Known rows, with every step that occurs:
suvi tufat gofe verub bovuzib keka: [-18.5 -10.0  24.4  14.5 -26.0  -5.7  10.7   1.0  45.8 -11.2  -4.6  32.4
 -27.0  15.5   8.7   7.2 -12.2  24.8   3.6 -24.4 -17.8  -7.8  37.4  15.7
   1.1  16.8  24.6   6.4   1.9 -36.3 -46.1   9.2]
lolot tufat suvi keka: [-29.0 -10.3 -32.4   2.0 -45.4   0.7  -0.2 -34.8   6.3 -17.2  10.5   0.4
  17.2 -11.9   3.5 -48.8  10.0   2.1   4.8 -10.7  10.2  39.4  13.4 -24.6
  10.8  -8.1  49.5   5.3 -20.9 -19.4  -7.6  10.0]
keka gofe verub bovuzib tufat: [ 20.2  -2.3  46.5  19.8  -1.5   7.0   7.1   5.7  16.8 -33.9  22.8   9.2
 -43.8  -7.9  -6.2  25.8  -6.2  -0.8  25.4  -2.4 -36.9  -9.6   7.3  52.5
  10.9  35.2  19.1  -4.3  30.2  -1.3 -20.3  -0.6]
gofe verub: [ 21.1 -31.5  18.2   4.6   0.0  19.4   0.6   8.4  33.7  16.1  18.4  31.3
  -6.0  -1.8  11.8  23.1 -14.4 -11.6  20.8   1.4 -12.7 -11.8  12.1  21.7
  18.7  17.3  10.4  15.3   8.4   8.9   0.2  -2.6]
suvi keka: [-18.4 -15.2 -25.1  -0.9 -26.4  18.8   7.7 -20.7  25.1 -26.9  18.4  39.6
  19.5 -13.8   2.3 -38.2  -1.3   2.0   3.6 -17.4  22.0  33.1  42.1  -2.6
  20.4   8.9  52.9   1.3  -4.6 -11.1 -13.4   2.7]
keka lolot: [ 11.8 -21.6   7.2  -8.9  -6.1  62.3  36.3 -15.5  -8.3 -28.6   1.5  22.6
  29.4  -7.8  13.2 -19.5  14.4  -7.3   8.7   9.0  18.6  36.8  27.3  35.4
  28.5   4.6  -0.7  12.8  12.4   6.1 -25.9  -2.1]
lolot tufat gofe verub suvi: [ -4.1 -16.0  35.4  -8.0   6.4   7.5  -9.9 -21.4  27.2 -14.6  35.8   4.4
  -1.9  10.6  10.3  -2.7  -4.2  29.6  14.1  10.0 -21.2  -5.5 -14.6   4.0
   0.3  13.5  -1.2  18.1 -38.4   3.2  21.5 -10.8]
bovuzib verub lolot tufat gofe: [  4.8  18.4  22.8 -13.0  10.1  16.3  -6.9   1.4  17.9  -9.1  14.3   3.4
  -7.8 -15.3   5.2 -19.2  -0.3  16.2  29.1  48.5  36.4 -24.0  -6.1 -14.2
   3.5   5.2  34.9  22.6 -27.0  28.1 -12.3  27.8]
lolot tufat suvi: [  4.8   0.5  -1.9   0.8 -23.3  -5.2   3.9 -33.0  -9.8 -13.8   4.6 -31.6
   0.0  -1.5   3.4 -27.9  24.7  -0.8  20.2  21.9  -3.1  26.0  -7.5 -20.7
   8.7 -20.7  20.1  11.1 -10.3  -7.2 -12.6   7.3]
bovuzib keka gofe verub lolot tufat: [ -8.7  -0.7  22.0   8.3 -15.4  16.8   7.5   5.6  32.6  -3.2   6.2  14.2
  -0.1  -4.5  -5.5 -21.3 -18.5 -12.5  29.9  13.2  37.5 -18.4 -16.3  -2.2
 -44.4   4.2  46.0  32.1  -8.3  14.4 -24.7  26.6]
verub gofe: [-25.4 -11.5  10.5  -5.5   9.0   8.7  19.2  -3.6  13.3 -37.8  -7.8   5.0
   7.5   4.8   6.7   8.8  10.6  29.0   1.8  17.4  58.5  13.8  43.4  13.7
  12.9   3.6   0.2  15.5  24.8  16.6 -33.8   2.9]
suvi keka gofe verub: [-12.5 -61.1  16.9   8.2 -24.0  23.5  19.4  13.9  18.3  20.0   5.4  22.4
  -1.9 -15.5  19.7  22.0 -19.5  -1.2  23.1 -17.4 -10.7   9.6  15.4  27.6
  15.3  21.9  29.8  10.6  15.2   3.4   5.1  -2.0]
verub bovuzib: [ 25.7  -8.4  19.9  18.6   0.9  24.4  -2.1 -16.1  31.4 -55.2  -1.0  26.4
   5.7  14.8 -20.8  10.5   2.4  -6.5   6.4 -21.1 -19.8  13.7  47.5  16.4
  15.6   1.3  24.8  -0.4  23.1 -22.6 -29.7  -1.1]
bovuzib keka lolot tufat gofe: [ -0.8  16.6  19.0  -8.7  -1.7  28.2   5.1 -15.4  12.7 -12.9   1.0  -2.5
 -10.1 -19.7  25.8 -18.9   8.3  33.6  28.1  56.3  35.8  -0.7   3.6   4.6
   8.7   9.1  20.1  18.0 -20.2  12.6 -13.9  20.7]
verub suvi keka: [-36.8 -21.3 -17.2  -6.8 -26.8  11.1   7.3 -36.2  20.8 -45.9  33.1  31.3
  27.7   0.9   0.8 -50.0   2.8  17.8  -5.4 -30.7   4.0  42.0  29.2  -6.2
   9.1   9.2  41.8   2.7 -26.8 -20.0   1.1  -9.9]
bovuzib verub suvi tufat: [ -6.1  -4.1  20.0  -8.8  -1.0 -31.7   7.6 -36.4  -4.8 -15.0  38.4  28.7
   1.2   5.4   6.3 -58.8   1.6  48.0   4.6 -41.7   3.0 -19.1  23.1  -6.1
  29.7  -2.9   6.5   0.9   3.7  -7.2 -32.7 -13.1]
lolot tufat: [ 24.9  19.3   5.9   6.3   7.0  13.1  -9.5 -28.7  23.2 -16.4  18.6   9.0
   4.1  -7.4   3.1 -41.5   3.4   1.3  36.1  29.1  32.7  -7.1   0.1  -6.1
 -13.3  -6.9  44.5  19.2   7.1  10.1  -8.5  12.1]
gofe verub bovuzib keka lolot tufat: [  3.4   0.6  11.6  13.7 -10.1  34.6   6.0 -21.4  25.8 -10.0   0.0  17.6
   9.7   2.3   7.4 -30.7  -2.5  -2.0  21.4   7.2  11.4  -3.6  -9.1  17.1
 -26.0   6.3  31.9  25.6   2.9  -7.9 -22.7  18.4]
lolot tufat gofe verub bovuzib: [ 26.7 -12.5  35.7  23.0   6.4  18.5 -27.7  -5.9  46.7 -19.9  -1.1  17.5
 -12.5   6.3  -6.0  37.9 -14.0  -0.2  20.4  -4.6 -29.3 -22.2  16.0  13.5
   5.7  12.8  12.2  10.7   3.2  -8.3 -10.4  10.2]
gofe verub bovuzib: [ 29.0 -27.1  28.3  22.7   1.5  22.3 -11.7  -1.8  42.9 -25.9   1.8  32.8
  -2.8  15.2 -16.0  35.0 -11.7 -15.8   9.9 -29.9 -38.7  -7.1  31.3  25.1
  11.6  12.4  14.6   6.0  18.9 -15.7 -19.5   0.3]
verub lolot tufat: [ 10.8  21.4  10.1   1.8  -0.1  22.0  -5.8 -14.2  29.0 -28.0  13.1  16.7
  11.3  -5.1 -14.2 -39.6  -5.8 -17.6  30.2  24.5  54.3 -11.9  -6.5 -15.9
 -33.3  -7.7  42.6  27.6 -10.8  20.0 -28.2  24.5]

Rows:
[ -6.3 -15.0  40.9 -10.9   5.8   3.5  -2.9 -13.8  20.2 -19.7  45.3   5.1
 -15.5   7.9  10.8   6.0  -0.7  29.5  12.5   7.4 -31.4  -2.3 -10.2  19.5
  12.1  26.7  -8.3   8.7 -34.8   3.1  17.7 -13.9]
bovuzib tufat gofe verub suvi
[ -8.8   9.5  16.1 -11.8  -1.5  29.5  -4.8 -31.0   7.9 -25.4  13.4  -2.7
   4.8 -21.0  19.6 -28.1   6.7  37.2  23.8  43.4  30.0   6.9  -1.9  -3.8
  11.3   8.7  16.1  16.4 -34.9  13.2   2.1  15.6]
verub suvi keka lolot tufat gofe
[  7.4  13.9  25.5 -10.0   1.5  -6.3  -8.6 -18.9   4.9 -16.7   9.0  11.7
 -27.9 -25.3  27.9  -8.0   1.9  51.6  26.4  31.6  40.0 -15.6  40.4  -7.5
  48.5   5.5  -6.7  -4.0  -6.3  11.8 -31.1   6.8]
suvi tufat gofe
[-14.5  -6.2  22.2  16.5 -22.0   4.0   8.3   3.1  51.8 -10.3  -3.5  24.6
 -20.6  17.4   4.7   6.5  -9.4  14.4   7.9  -7.3 -20.1  -5.9  20.8  13.4
 -16.7  15.7  41.1  12.9  -3.6 -33.4 -31.5  15.5]
lolot tufat gofe verub bovuzib keka
[  7.3  -7.1  18.3   8.6 -25.6 -13.3   8.3 -11.3 -10.3 -23.9  13.5 -24.5
 -33.1   1.4  -6.4  11.8  18.2  -4.2   9.2   0.4 -51.2  18.6  -1.9  13.5
  25.4   7.8  -0.8  -4.5   1.1 -15.1 -19.8  -3.1]
gofe verub bovuzib tufat suvi
[-10.9 -30.5  13.9   5.2 -24.5  51.8  38.6  -3.9  13.9 -21.4 -11.6  29.8
  13.5   9.9  11.4  -4.2   4.4  -3.8  -3.3 -17.7 -11.7  30.3  27.6  42.9
   7.0  16.3   8.6  14.0  10.0 -24.0 -40.3   5.0]
gofe verub bovuzib keka lolot
[ 13.7  23.3  34.4 -11.5   8.9   7.0   2.1  -0.9   7.7 -28.1  26.3  -3.1
 -46.5 -26.5  19.0   6.2  10.0  31.8  31.2  59.3  12.3  -3.1  14.7  21.8
  39.5  26.9  11.8  -4.1  -9.7  22.0 -10.7   6.5]
bovuzib tufat gofe
[-35.2 -19.2 -26.2   1.4 -46.8   3.2  -1.7 -19.3  13.0  -8.8  10.7   7.1
  16.4 -11.1  -1.0 -36.4  -1.2 -11.8   4.1 -18.4  12.7  28.2   1.2 -27.3
   0.0  -2.5  42.4  13.5 -30.2 -11.5 -11.1  16.4]
gofe verub lolot tufat suvi keka
[ -9.3 -37.3  31.3  -1.2 -16.2  33.1  27.8  33.1  19.8  -7.0   3.9  26.0
   5.6  -6.0  -8.4  19.8 -19.1 -29.4  16.9  -7.2  24.9   0.4  10.2  15.8
  -9.3  12.6  14.2  23.7  -4.2  22.0 -30.1  13.6]
keka gofe verub lolot
[ 10.7 -20.4  23.8  21.1  -6.0  34.1 -23.0 -10.4  39.8 -21.8  -5.4  24.1
   0.7   1.5  -4.8  26.7 -12.9  -0.7  12.6 -16.8 -25.5  -9.5  16.7  17.9
   6.8  16.7  13.4  12.5  -1.7 -12.5  -9.7  12.7]
suvi keka lolot tufat gofe verub bovuzib
[-25.1 -41.3  -7.3 -10.9 -25.1  54.3  27.3 -28.2   1.7 -27.4  15.7  33.2
  40.2  -5.3  14.5 -32.7   4.3   1.9  -6.6 -25.3   2.2  44.1  15.3  27.0
  16.8  16.0   5.4  13.7 -18.0  -7.1  -6.4  -4.8]
gofe verub suvi keka lolot
[ -1.8 -11.6  30.7  -7.6  -8.4  16.1   1.6  21.3  30.0  -6.3  10.8  33.3
  -9.4 -11.6  -4.1  15.5 -22.5 -10.9  14.6   5.2  39.2 -24.7  13.9  -4.8
   5.1  14.0  -4.6  21.3 -23.7  25.4 -38.9  19.8]
suvi tufat gofe verub lolot
[  2.8 -16.6  24.9   0.9  -3.1  23.6  -5.7   6.8  32.7  27.6   7.5  15.1
 -17.2 -11.6  27.6  16.4 -14.0  12.1  29.6  32.7  -0.7 -23.2  -9.2  17.3
   6.5  23.1   9.3  22.2 -15.8  12.3   3.1  15.7]
bovuzib keka lolot tufat gofe verub
[-37.6 -42.9   0.8   3.4 -47.7  12.9  35.3 -12.8 -19.5 -14.6  -8.2 -16.0
   7.2 -22.8  15.0 -24.2   9.4  17.8  19.7 -10.3  10.2  51.1  21.2   4.8
  12.6  -4.2  50.5   2.5  12.3 -11.0  -6.1   1.8]
lolot tufat suvi keka gofe
[-31.4 -24.7 -31.7  -2.5 -46.1   3.1  13.3 -25.9   1.8 -21.6   8.8   8.2
  16.5 -10.5   5.7 -37.3  12.8   0.6  -4.6 -18.0   2.0  51.8  30.9 -18.3
  27.7  -5.0  38.7  -1.4 -17.6 -21.2 -12.4   1.2]
tufat suvi keka
[ 16.3  21.7  21.5  -6.1  10.9  15.4 -14.5 -17.0  19.5 -14.0  11.6  -4.8
 -16.3 -21.0  18.1 -11.3   5.0  30.0  37.1  62.5  35.1 -11.9   8.1  -9.4
  13.9   3.6  25.4  13.0 -17.9  20.1  -4.3  18.3]
lolot tufat gofe
[-28.6 -38.4  -1.8 -13.8 -22.4  55.3  22.6 -24.7   0.9 -25.0  13.8  26.0
  34.3 -11.5  18.5 -25.6   4.7  11.1  -3.6 -14.1   4.7  39.3  12.7  25.2
  23.1  17.6   1.0  14.0 -26.4  -4.1  -3.6  -3.4]
tufat gofe verub suvi keka lolot
[  6.7  -1.7  24.6   7.1  -5.8  22.0  -2.1   2.6  26.3  -4.6  10.3  12.9
   4.1  -9.5  -8.1 -16.9 -17.2 -18.5  34.6  16.8  40.5 -21.1 -17.1  -4.4
 -34.5   1.4  38.0  32.2  -3.5  22.8 -17.9  24.1]
keka gofe verub lolot tufat
[-43.4 -52.0  11.4  -5.4 -31.5  17.1  46.9  -6.2 -14.3 -19.3  11.5   7.2
  19.9  -8.3  11.8 -31.7   1.8  25.8   7.5 -32.1  -7.4  45.5  23.5  21.6
  13.2   6.9  58.0   1.7   8.2  -9.7   1.5 -11.0]
bovuzib verub suvi keka gofe
[ 24.5 -17.2  33.4  20.1   3.1  32.7 -17.9  -5.9  37.7 -20.8  -5.5  18.5
  -5.2   3.9  -4.3  34.5 -12.6  -3.9  17.8  -5.0 -25.1 -15.6  14.9  22.4
   8.5  14.7   4.9  12.8   4.4  -7.0 -13.1  11.8]
keka lolot tufat gofe verub bovuzib
[-29.3 -20.5   5.7 -15.3  16.4   0.9  30.2  10.2   3.3  -7.2   4.3  10.9
  16.5  11.9   0.1  -9.2  13.7  26.7  -3.2  -1.4  31.0  -5.7  27.2  18.2
  17.7   5.0  27.8  21.0  29.1  22.2 -25.5   4.8]
bovuzib verub gofe
[ 17.1 -18.4  28.9   0.4   4.3  28.9 -12.2   3.8  26.5  25.3   9.4  12.2
 -13.5 -17.4  24.0  23.3 -14.0   8.0  34.5  34.2   2.4 -27.3 -10.2  17.5
  15.4  20.0   2.3  22.4 -13.1  23.5   9.3  14.1]
keka lolot tufat gofe verub
[  4.8 -46.7  26.7  25.8 -17.4  26.6   0.6   1.2  32.6 -24.3  -7.3  25.8
   0.8   5.1  -8.3  34.8 -16.8  -7.5  11.1 -42.6 -37.8   7.3  34.8  28.4
   8.3  15.0  26.2   2.8  22.9 -21.5 -13.5   1.4]
suvi keka gofe verub bovuzib
[-41.1 -47.6  12.7  -0.5 -35.1  21.0  41.4 -12.6 -10.3 -33.6   5.6   5.5
  16.5 -14.5  12.5 -21.9   1.4  27.4  11.2 -24.6   6.1  54.0  32.1  18.4
  11.2   7.2  46.3  -0.9   7.1 -11.5  -1.3 -11.6]
verub suvi keka gofe
[-14.8 -46.6  36.8  -5.5  -7.6  14.7  21.4 -11.1   9.7 -17.1  29.0   5.0
   6.3  13.0  11.0   3.3  -3.9  21.0  11.3 -18.7 -31.7  18.8   1.4  23.2
   3.9  14.3   4.0  11.8 -13.2  -3.9  15.8 -22.2]
keka gofe verub suvi
[-11.7  -5.6  -4.2  -3.6 -34.7   9.8  24.1 -29.9 -17.8 -10.2  -3.4 -28.7
   6.4   0.2  11.5 -36.1  27.3   2.7  10.0  16.1  -2.8  37.2  -9.9  -9.9
   4.1 -15.7  14.0  16.5 -13.6 -14.6 -22.6   9.8]
bovuzib keka lolot tufat suvi
[-37.3 -51.3   2.5  -0.4 -48.3  13.4  43.4  -6.8 -23.8 -18.1  -9.9 -11.4
   9.2 -21.3  16.1 -13.6  11.0  16.0  12.9 -16.5   3.9  61.3  31.9  10.7
  25.5  -1.5  43.5  -4.3  14.0 -10.1 -11.2  -4.8]
tufat suvi keka gofe
[-37.7 -29.4  -6.6  -6.3 -24.4  11.0  -3.5 -24.5  30.5 -22.5  33.7  29.9
  15.2  -3.4   9.4 -24.8  -9.2  21.4  -2.1 -23.4  -7.0  24.1  15.5  -3.7
  14.2  19.1  29.8   6.0 -37.9 -13.5  12.4  -6.0]
tufat gofe verub suvi keka
[ -3.6  -6.4   4.4   0.7 -28.2  -1.0   2.7 -14.7  -1.1  -4.5   3.4 -24.0
   1.2   1.9  -5.3 -16.9  11.0 -17.2  15.1  15.3   4.3  12.0 -19.9 -24.8
  -5.1 -16.2  14.3  23.1 -23.6   1.5 -18.1  14.6]
gofe verub lolot tufat suvi
[ -5.4   6.8  31.4 -18.7   5.1 -17.6  -2.3 -23.7  -2.0 -12.5  25.0   8.0
 -18.5 -13.2  21.1 -24.0   3.7  63.0  15.9  11.5  15.3 -17.6  22.6  -8.9
  44.3   6.6  -0.2  -0.2 -21.0   8.1 -19.5  -0.6]
bovuzib verub suvi tufat gofe
[ -0.9 -50.4  24.6  26.3 -27.7  18.2   2.3   0.8  21.0 -21.9 -10.4  10.5
  -2.2   6.9  -8.2  36.4  -7.8  -7.3   7.7 -42.2 -47.7  16.3  28.7  20.2
  12.7   8.0  21.2   1.9  15.8 -26.0 -14.4  -1.6]
tufat suvi keka gofe verub bovuzib
[  2.4  11.1   7.5  11.4  -9.6  36.3  11.0 -29.5  19.6 -23.4   0.1  12.8
  14.4   1.0   5.3 -42.1   3.5   1.1  20.9  11.6  19.9   5.7  -0.2  13.9
 -24.8   0.0  36.3  23.3   4.9  -8.5 -30.6  18.5]
verub bovuzib keka lolot tufat
[ -9.2 -15.7   1.5   7.0 -36.1   9.0  12.1 -24.4  -6.8  -6.1  -9.2 -25.7
   4.7   8.7   5.2 -15.1  18.3  -3.5   9.0   1.6 -23.9  25.7 -15.2  -3.4
  -1.5 -10.6   7.9  17.6 -12.2 -20.9 -20.0  10.1]
gofe verub bovuzib keka lolot tufat suvi
[-23.2 -36.1 -22.2  -9.7 -38.5  49.8  34.9 -26.5 -18.9 -25.9  -2.4  14.3
  36.4 -13.5  13.4 -34.8  18.4  -4.4  -4.7 -13.5   9.8  60.6  23.9  16.1
  31.3   2.8   9.5   7.4  -9.4 -11.2 -23.4   1.0]
tufat suvi keka lolot
[-13.7  -6.6  12.8  11.9 -26.7   8.8  27.1  -3.4  40.9 -36.6  -6.1  30.2
  -9.0  24.0  -2.2  -9.8   1.7   9.1  -2.2 -22.4 -15.6  23.3  45.7  18.5
  -7.9   8.1  44.4   3.4   9.3 -43.4 -46.4   3.2]
verub bovuzib keka
[-18.7 -34.4  -6.6   1.5 -38.5  44.2  24.5 -20.6 -11.6 -24.7   1.4  12.9
  18.9 -12.0   5.2 -15.5   8.4  -8.9  -4.6 -24.4 -16.9  43.1  12.5  30.2
  25.9  14.6   2.7   6.4  -6.6 -13.5 -21.6   3.0]
gofe verub bovuzib tufat suvi keka lolot
[-34.9  -9.4 -30.5  -1.1 -47.3   2.4   3.6 -26.6   8.5 -22.5   9.0   4.6
  18.9 -11.8  -4.5 -48.9   4.3  -6.1   3.5 -14.1  21.5  36.6   8.7 -31.9
   1.1  -9.4  47.5  11.9 -29.2 -14.0 -17.0  15.8]
verub lolot tufat suvi keka
[ -1.0 -16.1  28.4  -8.2  -6.2  29.4   7.3  29.4  33.4  -8.1  10.2  29.3
  -3.8  -6.0  -7.1  22.6 -17.2 -21.6  15.2  14.2  29.6 -13.9   9.6   1.8
   1.4  15.5   3.7  24.8 -28.0  27.3 -27.3  22.0]
tufat gofe verub lolot
[ -1.2 -10.9  27.1   0.7  -6.4 -27.1  -8.8 -37.9   9.5 -14.5  32.6  28.8
 -10.6   1.0  13.7 -29.2  -9.8  42.6  12.4 -32.9   8.5 -20.5  24.2  -2.9
  24.9   4.8 -16.9   3.5  -1.8  -7.9 -25.5 -11.3]
gofe verub suvi tufat
